Each row was made from one small tree. Brackets hold a mark, then the marks that hang from it, in the order of their numbers. Every link used is in the known rows. Write each row's tree.
Known rows:
(z_10 (z_503 z_690)): [ 1.312 -1.195  0.811  0.190  1.229  1.015 -0.225  0.841 -2.047 -2.082
 -0.887  1.187 -1.187 -0.745 -1.446  0.565 -0.522  0.202 -1.086 -1.210
  0.273  1.341 -0.426  0.668]
(z_532 z_503): [-0.293  1.019 -1.204  0.037 -0.900  0.150 -0.502  0.541  0.166 -0.721
 -1.129  0.364 -0.124 -1.425 -0.513 -0.990 -0.894 -0.739  0.325  1.922
  0.485  0.819  0.616  1.243]
(z_75 (z_503 z_690)): [ 0.424 -2.619  1.147  0.065  1.228  0.659  0.096  1.196 -0.387 -2.826
 -0.513  0.843 -0.049 -1.933 -0.058  1.404  0.707 -0.414 -0.576 -1.681
  0.256  1.445 -0.424  0.106]
(z_75 z_503): [ 0.245 -1.012  0.940  0.009  0.871 -0.062 -0.034  1.924  1.005 -0.831
 -0.883  0.440 -0.295 -1.838  0.806  0.469  0.782 -0.717 -0.233 -1.241
  0.681  0.020 -0.020 -0.066]
(z_415 z_532): [-0.171  1.316  1.350 -1.629 -0.383  0.229 -1.109  0.389  0.877  0.585
  0.266 -0.320  0.405  0.191 -1.304 -2.274 -1.134  0.551  0.949 -0.137
 -0.108 -0.238 -0.347  0.261]
(z_10 (z_75 (z_503 z_690)) z_209): [ 3.193 -1.511  0.537 -1.314  0.974  2.420 -1.621  3.147 -2.344 -4.536
 -2.114  2.876 -2.829 -1.626 -0.864  0.365  0.277  0.865 -0.546  0.045
 -0.106  0.098  0.718 -0.460]
(z_503 z_75 z_690): [ 0.801 -1.573  0.454  0.126 -0.454  1.734  0.146 -0.095 -1.990 -3.748
 -0.830  0.469 -0.115  0.455 -0.195  0.732 -0.306  1.204 -0.223 -0.151
  0.509  1.935 -0.260  0.086]
(z_209 (z_10 (z_503 z_75 z_690))): [ 2.436 -1.067  0.307  0.183  2.049  2.038 -0.626  2.967 -4.252 -4.857
 -1.411  1.675 -0.499 -1.615 -0.768  0.108 -0.782 -0.256 -1.641 -0.430
  1.619  0.669  0.250 -0.841]
(z_532 (z_503 (z_10 z_75 z_209) z_690)): [ 1.701  0.753 -2.219 -0.740 -0.252  2.519 -1.715  2.602 -3.669 -5.928
 -2.329  2.497 -2.140 -1.897 -0.207 -2.158 -1.417  1.278 -0.932  2.308
  0.839  1.259  1.066  0.803]
(z_503 (z_10 z_75)): [ 1.223  0.934 -0.820  0.120  0.292  1.144  0.094  2.301 -1.171 -2.652
 -0.649  0.613 -0.939 -0.722  1.269 -1.753 -0.403  0.394 -1.588 -0.563
  1.157 -1.301  0.312 -1.111]
(z_209 (z_10 (z_75 (z_503 z_690)))): [ 2.867 -1.429  0.476 -0.452  3.260  2.104 -0.383  4.328 -2.173 -4.984
 -0.573  1.681 -0.507 -3.107 -0.307  0.166  0.331 -1.438 -1.590 -0.826
  0.691 -0.955  1.120 -2.226]
(z_415 z_75 (z_532 (z_503 z_10)) z_690): [-1.154  1.406  1.183 -1.947  0.045  0.533 -1.132  3.105  2.534 -1.090
 -0.823  0.549 -0.158 -2.054  0.470 -2.893  0.987 -0.407 -1.579  1.634
  1.443 -0.130 -0.695 -0.084]
(z_532 (z_503 z_10 z_75 z_690)): [-0.243 -0.467 -1.505  0.587 -0.730  1.638  0.073  1.218 -2.304 -5.819
 -2.057  0.836  0.204 -1.311  0.996 -1.168 -1.010  0.613 -0.993  0.949
  2.048  3.205 -0.273  1.258]
(z_415 z_532 z_690): [-0.117  0.821  2.179 -2.731 -0.924 -0.958 -0.268  1.132  1.629  0.703
 -0.603 -0.227  0.732  0.037 -1.277 -1.794 -0.033 -0.568  0.276  0.425
 -0.515 -0.526 -1.688 -0.935]
(z_75 z_209 (z_503 z_10 z_690)): [-0.550 -3.362  0.507  0.014  2.843  1.286 -1.191  0.919 -1.372 -4.575
 -1.350  0.537  0.182 -2.850  2.098  0.165  1.217  0.226 -0.716 -1.995
 -0.085  1.809  0.629  0.446]
(z_415 z_690): [ 0.007 -0.446  0.897 -1.148 -0.560 -1.141  0.963  0.951  0.676 -0.032
 -1.073  0.136  0.368  0.018  0.093  0.463  1.046 -1.171 -0.730  0.616
 -0.315 -0.400 -1.242 -1.103]
(z_209 z_10): [ 0.479  0.330 -0.523 -0.068  1.792 -0.004 -0.200  1.676 -1.316 -1.086
  0.431  0.112  0.893 -1.279  0.207 -0.118 -0.154 -1.047 -0.570  0.536
  0.314 -0.757  0.645 -1.362]
(z_415 (z_75 z_209 z_503) z_532 z_690): [-0.107 -1.770  4.016 -2.809  2.609  1.452 -2.825  2.779  3.418 -0.092
 -1.255  0.276 -1.192 -2.330  0.103 -0.648  3.033 -0.531 -0.768 -0.064
 -0.827 -1.466  0.694 -0.968]
(z_10 (z_75 z_503) z_209): [ 2.870  0.156  0.117 -1.238  0.505  1.699 -1.714  3.914 -0.893 -2.408
 -2.266  2.370 -3.002 -1.581 -0.097 -0.644  0.360  0.474 -0.381  0.386
  0.236 -1.427  1.141 -0.774]
(z_75 (z_503 (z_10 z_209) z_690)): [ 0.614 -2.055 -0.216 -0.666  1.486  0.914 -1.131  2.186 -2.277 -4.726
 -1.411  2.244 -0.909 -2.354  1.457  0.404  0.741  1.235 -0.861 -1.246
  0.720  2.071 -0.726  0.524]
(z_75 z_209): [-0.509 -0.885 -0.010 -0.150  1.039  0.968 -1.678 -0.979 -0.440 -0.481
 -0.699 -0.404 -0.308 -0.430  0.401 -0.270  0.375  0.347  0.631  0.280
 -1.482 -0.152  1.503  0.285]

Write each row's tree:
[ 1.211 -1.976  0.181  0.034  4.103  1.904 -2.299  1.290 -4.111 -3.367
 -1.099  1.211 -0.512 -2.545 -0.700  0.089 -0.052 -0.574 -0.745 -0.289
 -0.811  0.297  1.826 -0.318]  (z_75 (z_209 (z_10 (z_503 z_690))))
[ 3.811 -0.059  0.236 -0.169  2.844  2.328 -0.726  3.808 -4.077 -4.243
 -1.046  2.134 -1.817 -2.281 -1.655 -0.636 -0.900 -0.736 -1.947 -0.424
  0.728 -1.303  1.105 -1.772]  (z_209 (z_10 z_75 (z_503 z_690)))
[ 1.461 -0.767  0.751  0.054  0.889  1.902 -2.237  1.216 -2.075 -2.060
 -2.801  0.978 -2.017 -0.702 -0.051 -0.773 -0.099  0.811 -0.139  0.083
  0.146 -0.121  1.338  0.619]  (z_10 (z_503 (z_75 z_209)))
[-0.228  0.664  1.037 -2.951 -1.619  0.923 -2.297  1.520  0.536 -2.069
 -3.500  0.029  0.003 -1.337 -0.998 -3.400 -0.514 -0.327  1.036  3.157
 -0.398  0.342  0.540  0.445]  (z_415 (z_532 (z_503 (z_75 z_209))) z_690)
[ 2.665  0.604 -0.013 -0.658 -0.509  1.744 -1.935  2.665 -2.920 -2.161
 -2.902  2.511 -3.058 -0.062 -0.649 -0.511 -0.669  1.678 -0.335  0.835
  0.928  0.292  0.191  0.712]  (z_10 z_209 (z_503 z_75))
[ 0.578 -3.391  0.590 -0.248  4.309  1.832 -1.857  1.719 -2.089 -4.200
 -0.761  0.676  0.580 -3.552  0.598  0.899  1.293 -1.229 -0.300 -0.699
 -0.785  0.505  1.806 -0.760]  (z_75 (z_209 z_10) (z_503 z_690))
[-0.099  0.240  3.035 -2.369  0.445  0.682 -1.059  1.748  2.935  1.014
  0.327  0.032 -0.672 -0.050 -1.015 -1.033  1.931  0.004 -1.164  0.534
 -0.068 -1.412 -0.555 -1.162]  (z_415 z_75 z_532 z_690)
[ 3.733 -0.118  0.045 -0.903  0.752  2.772 -1.993  2.710 -4.060 -3.679
 -2.215  3.057 -3.951 -0.648 -2.282 -0.433 -0.889  1.466 -0.978  0.432
 -0.101  0.009  0.923  0.053]  (z_10 z_75 z_209 (z_503 z_690))
[ 3.141 -0.468  0.943 -0.130  1.191  2.252 -0.496  2.262 -2.891 -3.163
 -1.479  1.749 -2.706 -0.855 -1.830 -0.348 -1.007  0.310 -1.395 -1.003
  0.443 -0.274  0.433 -0.253]  (z_10 z_75 (z_503 z_690))
[ 1.478 -2.262  1.017  0.045  1.305  2.727 -1.941  0.427 -3.344 -4.105
 -2.690  1.090 -1.874 -0.650 -0.694  0.104 -0.183  1.180 -0.327 -0.412
 -0.210  1.470  1.119  1.032]  (z_10 (z_503 (z_75 z_209) z_690))
[-0.631 -1.847  0.254  0.085  2.371  0.423 -1.515  1.628 -0.015 -2.743
 -1.525  0.260 -0.090 -2.613  2.748 -0.693  1.517 -0.187 -0.554 -1.674
  0.280  0.204  0.728  0.247]  (z_75 z_209 (z_503 z_10))
[ 0.951 -2.339 -0.152 -0.168  2.673  2.748 -1.689  0.695 -3.905 -4.959
 -1.083  0.433  0.701 -1.189  0.317  0.253  0.051  0.142 -0.235  0.790
 -0.621  0.778  1.876 -0.936]  (z_503 (z_75 (z_209 z_10)) z_690)
[-0.477  1.171  1.795 -2.144 -0.271  0.873 -1.488  2.404  3.041  0.276
 -0.723  0.510 -0.750 -1.465 -1.492 -2.088  0.979 -0.688 -0.893  2.503
  0.566 -0.514 -0.264  0.143]  (z_415 z_75 (z_532 z_503) z_690)
[ 2.770 -1.118  0.192 -0.664  0.089  2.351 -1.824  1.755 -4.146 -4.105
 -2.589  2.833 -2.762 -0.141 -1.316  0.469 -0.632  2.121 -0.596  0.339
  0.622  1.809 -0.053  1.018]  (z_10 z_209 (z_503 z_75 z_690))
[ 0.495 -0.710 -0.601  0.170 -1.135  1.912 -0.313  0.471 -1.751 -4.261
 -2.044  0.798 -0.132 -1.102 -0.797 -0.234 -1.091  0.402  0.006  1.957
  1.087  2.833  0.344  1.211]  (z_532 (z_503 z_75 z_690))
[ 1.859 -2.710  1.219 -0.641  2.524  3.076 -1.712  1.851 -1.403 -4.335
 -1.907  0.955 -1.923 -2.303 -0.226 -0.045  0.762  0.007 -0.350 -0.900
 -0.932 -0.414  2.007 -0.545]  (z_10 (z_75 z_209 (z_503 z_690)))
[-0.222 -2.444 -0.224  0.124  1.033  2.372 -1.134 -0.360 -2.972 -5.475
 -1.452  0.139 -0.037 -0.527  1.710 -0.516  0.313  1.722 -0.595 -0.616
  0.065  1.918  0.607  0.159]  (z_503 z_10 (z_75 z_209) z_690)
[-0.469  2.050  0.370 -2.256 -2.287 -0.363 -0.330  3.345  0.621 -3.315
 -2.988  0.408  0.786 -1.458  0.342 -3.777 -1.038 -0.094 -0.504  1.716
  1.990  0.891 -1.490  0.060]  (z_415 (z_532 (z_503 z_10 z_75)) z_690)
[ 1.374 -0.555 -0.386  0.122  0.966  2.003  0.521  1.459 -2.393 -4.714
 -0.478  0.873 -0.839 -0.584  0.467 -1.043 -0.219  0.872 -1.609 -1.032
  0.768  0.322  0.063 -0.845]  (z_503 (z_10 z_75) z_690)
[ 0.570 -0.217 -2.250 -0.236 -1.092  2.125 -1.477  1.652 -3.621 -6.438
 -2.850  2.158 -1.031 -1.411  0.706 -1.339 -1.171  1.774 -0.349  2.230
  1.552  3.320  0.120  1.839]  (z_532 (z_503 (z_10 z_209) z_75 z_690))
[ 0.374 -2.698  0.572 -0.233  0.796  2.664 -1.476 -1.001 -2.444 -4.058
 -1.527  0.146 -0.357  0.031  0.001  0.370  0.258  1.268  0.332  0.195
 -0.910  1.725  1.300  0.452]  (z_503 (z_75 z_209) z_690)
[ 1.991 -0.246 -1.103 -0.674  0.509  2.368 -1.154  1.809 -3.751 -5.166
 -1.279  2.181 -1.931 -0.493  0.070 -1.140 -0.427  1.896 -1.229  0.200
  0.107  0.507  0.402 -0.479]  (z_503 (z_10 z_75 z_209) z_690)
[ 0.940  0.571 -1.428  0.252 -0.007  1.970 -0.057  2.133 -2.299 -5.402
 -1.577  1.253 -0.955 -2.066 -0.044 -1.947 -1.370  0.224 -1.234  0.963
  1.550  0.976  0.626  0.208]  (z_532 (z_503 (z_10 z_75) z_690))
[ 2.044 -0.964 -0.037 -0.730  0.953  1.463 -1.850  1.263 -3.329 -2.383
 -1.667  2.578 -2.490 -0.776 -1.626  0.534 -0.390  1.227 -0.361  0.020
 -0.238  1.541 -0.176  1.135]  (z_10 z_209 (z_503 z_690))
[-0.452 -2.108  1.854 -0.992  2.134  1.428 -1.487  0.431  1.406  0.052
 -0.569  0.112 -1.392 -0.371  0.705  0.888  3.519 -0.408 -1.397  1.264
 -1.365 -1.073  1.054 -1.183]  (z_415 (z_75 z_209) z_690)
[-0.287  0.804  0.448 -1.340 -0.833  1.163 -1.306  0.182 -0.283 -2.075
 -0.575  0.205  0.659 -1.283 -2.421 -2.425 -2.050  0.318  1.133  1.321
 -0.147  2.101 -0.072  1.909]  (z_415 (z_532 (z_503 z_690)))
[ 1.297 -0.385 -0.182 -0.164  3.553  0.972 -2.352  2.210 -2.787 -1.457
 -1.265  0.976 -0.771 -2.508 -0.119 -0.815  0.208 -1.036 -0.694  0.122
 -0.339 -1.407  1.935 -0.706]  (z_75 (z_209 (z_10 z_503)))
[-0.581 -1.355 -1.394  0.367  0.339  2.562 -1.688  0.201 -2.813 -6.332
 -2.755  0.471 -0.013 -1.773  1.256 -1.554 -0.574  0.868 -0.275  1.354
  0.717  2.982  1.266  1.553]  (z_532 (z_503 z_10 (z_75 z_209) z_690))
[ 2.769 -1.310  0.893 -0.328  2.079  3.116 -2.229  1.265 -3.268 -3.578
 -2.241  1.445 -3.088 -1.425 -1.772 -0.619 -0.536  0.647 -0.788 -0.358
 -0.939 -0.685  2.044  0.005]  (z_10 (z_75 z_209) (z_503 z_690))
[ 0.826 -1.228 -1.083 -0.481 -0.253  2.020 -1.081  1.090 -3.793 -5.507
 -1.777  1.883 -0.944  0.093  1.123 -0.127 -0.262  2.467 -0.810  0.154
  0.892  2.534 -0.626  0.531]  (z_503 (z_10 z_209) z_75 z_690)
[-0.643 -0.927  3.102 -2.563  1.701  1.632 -2.737  0.692  2.492  0.699
 -0.350 -0.336 -0.870 -0.470 -0.708 -1.364  2.320  0.318 -0.429  1.063
 -1.545 -1.399  0.647 -0.779]  (z_415 (z_75 z_209) z_532 z_690)
[-0.510 -0.872 -0.528  0.153  0.600  1.513 -1.246  0.581 -1.677 -3.461
 -1.729 -0.047 -0.119 -0.476  2.288 -1.345  0.463  1.261 -0.406 -0.137
  0.532  0.504  0.930 -0.013]  (z_503 z_10 (z_75 z_209))
[-0.283  1.055 -1.774  0.597 -1.303  0.762 -0.213  2.070 -1.038 -4.025
 -2.275  0.663  0.037 -1.450  1.700 -2.161 -1.022  0.262 -0.710  1.257
  2.523  1.414  0.081  0.923]  (z_532 (z_503 z_10 z_75))
[ 2.439  0.514  0.000  0.201  1.522  0.943 -0.705  3.853 -2.908 -2.671
 -1.710  1.546 -0.752 -1.634 -0.079 -0.862 -0.701 -0.590 -1.482 -0.011
  1.915 -0.863  0.342 -1.016]  (z_209 (z_10 (z_503 z_75)))
[ 0.817  0.386 -1.323 -0.567 -0.783  1.294 -1.153  1.926 -2.464 -3.709
 -1.815  1.692 -1.193  0.124  1.785 -1.005  0.038  2.023 -0.554  0.688
  1.311  0.959 -0.369  0.042]  (z_503 (z_10 z_209) z_75)
